What can hang from each mark:
z973: z375 z722
z946: z375 z722
z46: z23
z414: z23 z722
z375: z946
z722: z414 z946 z973
z23: z46
z742: z973

Each row was made from one small tree. The marks that hang from a mark follow it in brackets, in the order of their numbers. Every link used is in the known rows. Write each row's tree.
Known rows:
z414(z23(z46) z722): 133  148  54  -179  530  31  -309  -93  284  -54  -224  -12  -219  135  -220  -22  -143  -63  9  640  114
z414(z23 z722(z946 z973)): 88  276  -283  -166  274  -20  -230  -63  277  66  -167  134  -108  -178  -73  -187  -14  10  232  577  1
z722(z946): 28  236  -122  -211  8  48  -338  97  27  85  -52  58  82  -221  39  -74  85  -104  -50  563  -169
z722(z414(z23(z46)) z946 z973(z375)): 119  223  -104  -250  56  -69  -456  6  110  135  38  288  -295  -85  -139  -554  69  -79  -46  579  59
z973(z375(z946(z722))): 38  -16  83  -156  -172  -43  -480  278  84  -78  123  -279  118  112  184  -124  114  -80  -32  466  -205
z742(z973(z375(z946(z722(z414(z23)))))): 156  8  122  -277  -176  -161  -577  106  129  -146  -126  -344  17  313  160  -311  -129  113  161  628  8
z946(z722(z414)): -144  79  147  -183  103  -205  -474  52  182  7  25  -268  -29  -69  262  -184  35  42  -254  513  -77
z973(z375 z722(z414(z23) z946)): 67  125  -20  -327  -145  -87  -563  116  27  -136  233  240  -269  153  220  -293  135  -21  124  553  25
z375(z946): 152  190  -38  -239  -9  80  -241  95  33  80  -133  -226  25  -72  124  104  60  -98  -92  485  -214
z946(z375 z722): -168  -80  89  -121  120  -21  -578  252  171  -158  63  -381  60  35  16  -201  -113  -102  -35  441  31
z973(z375(z946(z722(z414(z23(z46)))))): 47  17  187  -321  32  -148  -538  -2  271  -76  14  -138  -90  192  -15  -371  34  108  -59  683  -59
z973(z375(z946) z722(z414(z23))): 160  79  34  -323  -181  -40  -471  106  7  -121  151  -18  -281  305  318  -98  165  19  95  497  -20
z742(z973(z375(z946) z722)): 355  16  -35  -133  -374  118  -483  394  -209  -115  29  -156  -42  369  263  8  -6  -334  73  345  -69
z414(z722): 74  146  -10  -90  310  1  -186  37  87  -26  -98  -155  -94  17  117  108  -80  -94  -56  480  -80
z742(z973): 218  134  14  -121  49  71  -409  260  -124  16  -273  -231  -1  87  72  20  -179  -277  -92  432  44
z973(z375 z722(z414 z946)): 36  156  -65  -238  -310  -72  -506  179  -98  -18  301  181  -154  71  338  -275  161  -131  -78  472  -110
z973(z375 z722): 111  7  27  -105  -91  64  -500  426  -157  -118  275  7  -241  261  277  4  123  -373  -92  300  24
z46(z23): 76  296  60  -120  52  -57  -282  85  -5  -87  127  -76  -1  -137  71  195  69  -255  -157  514  -245
z946(z375): -8  23  -10  -130  147  117  -464  234  -28  -80  19  -284  -81  41  3  -75  -83  -163  -33  443  48
z722(z414(z23) z946(z375) z973): -14  176  -188  -287  83  -53  -492  -27  163  66  -47  -18  -168  -206  -74  -471  -52  73  156  606  127
z742(z973(z375)): 262  57  26  -82  -74  107  -461  410  -208  -39  -60  -166  -54  234  81  -63  -139  -292  -37  365  24

Write each row's tree:
-93  -19  61  -207  308  -134  -660  44  381  -59  -46  -202  -243  3  -178  -605  -101  5  -54  543  267 : z946(z375 z722(z414(z23(z46)) z973))
30  128  9  -251  63  -233  -433  -8  355  69  -109  -256  -110  -106  195  -321  84  176  38  519  -46 : z375(z946(z722(z414(z23) z973)))
143  33  -134  -136  -281  148  -589  306  -66  -185  -59  -62  68  132  44  -192  -200  -277  168  457  105 : z742(z973(z722(z946(z375))))
25  81  163  -349  130  -152  -465  -158  375  -39  -200  -199  -26  16  -6  -288  -6  166  -69  762  -20 : z375(z946(z722(z414(z23(z46)))))
225  86  -100  -91  -367  82  -547  407  -178  -109  98  109  -13  208  163  -135  -42  -319  94  418  -5 : z742(z973(z375 z722(z946)))
103  103  145  -295  181  -78  -541  0  140  -67  -13  129  -383  205  70  -193  15  -160  -183  585  189 : z973(z722(z414(z23(z46))))
187  143  -89  -191  -413  -46  -542  241  -162  -68  81  104  -77  192  317  -277  -68  -208  -1  472  -35 : z742(z973(z375 z722(z414 z946)))
248  187  -30  -232  14  -63  -411  42  118  154  -32  -13  -334  82  -63  -368  94  -42  -77  527  4 : z722(z414(z23(z46)) z973(z375(z946)))
-10  23  106  -147  193  -204  -619  160  248  9  91  -28  -334  87  -60  -565  34  -57  -160  497  129 : z946(z722(z414(z23(z46)) z973(z375)))
178  219  -109  -162  -173  -66  -282  129  -62  222  106  -153  -207  -51  246  -247  173  -54  -145  389  -179 : z722(z414 z973(z375(z946)))
225  61  33  -158  -206  -40  -556  323  -206  -67  98  -91  -245  381  371  -176  -59  -260  -119  350  83 : z742(z973(z375 z722(z414)))
-18  20  57  -183  120  -239  -580  243  204  -26  158  -123  -285  87  185  -450  100  0  1  413  117 : z946(z722(z414(z23) z973(z375)))
78  97  -128  -206  -289  -15  -603  156  -53  -120  -56  -85  13  106  150  -303  -201  -115  94  531  98 : z742(z973(z722(z414 z946(z375))))
208  109  -70  -266  -276  -25  -579  187  -80  -139  12  150  -167  281  192  -319  -74  -95  177  579  124 : z742(z973(z375 z722(z414(z23) z946)))
167  76  19  -197  -301  -55  -405  154  -87  -19  217  -59  -191  222  457  -63  186  -96  -82  427  -146 : z973(z375(z946) z722(z414))
-221  -52  101  -191  57  -166  -601  87  170  -136  92  -420  -33  30  115  -344  -96  49  -63  531  18 : z946(z375 z722(z414))
62  258  -187  -154  -159  -119  -359  142  -40  212  163  130  -162  -218  175  -410  125  -79  -98  431  -149 : z722(z414 z946 z973(z375))
-47  115  -169  -130  108  69  -299  -37  190  -76  -56  -83  79  -73  -93  -120  -155  -14  192  609  -113 : z414(z722(z946(z375)))
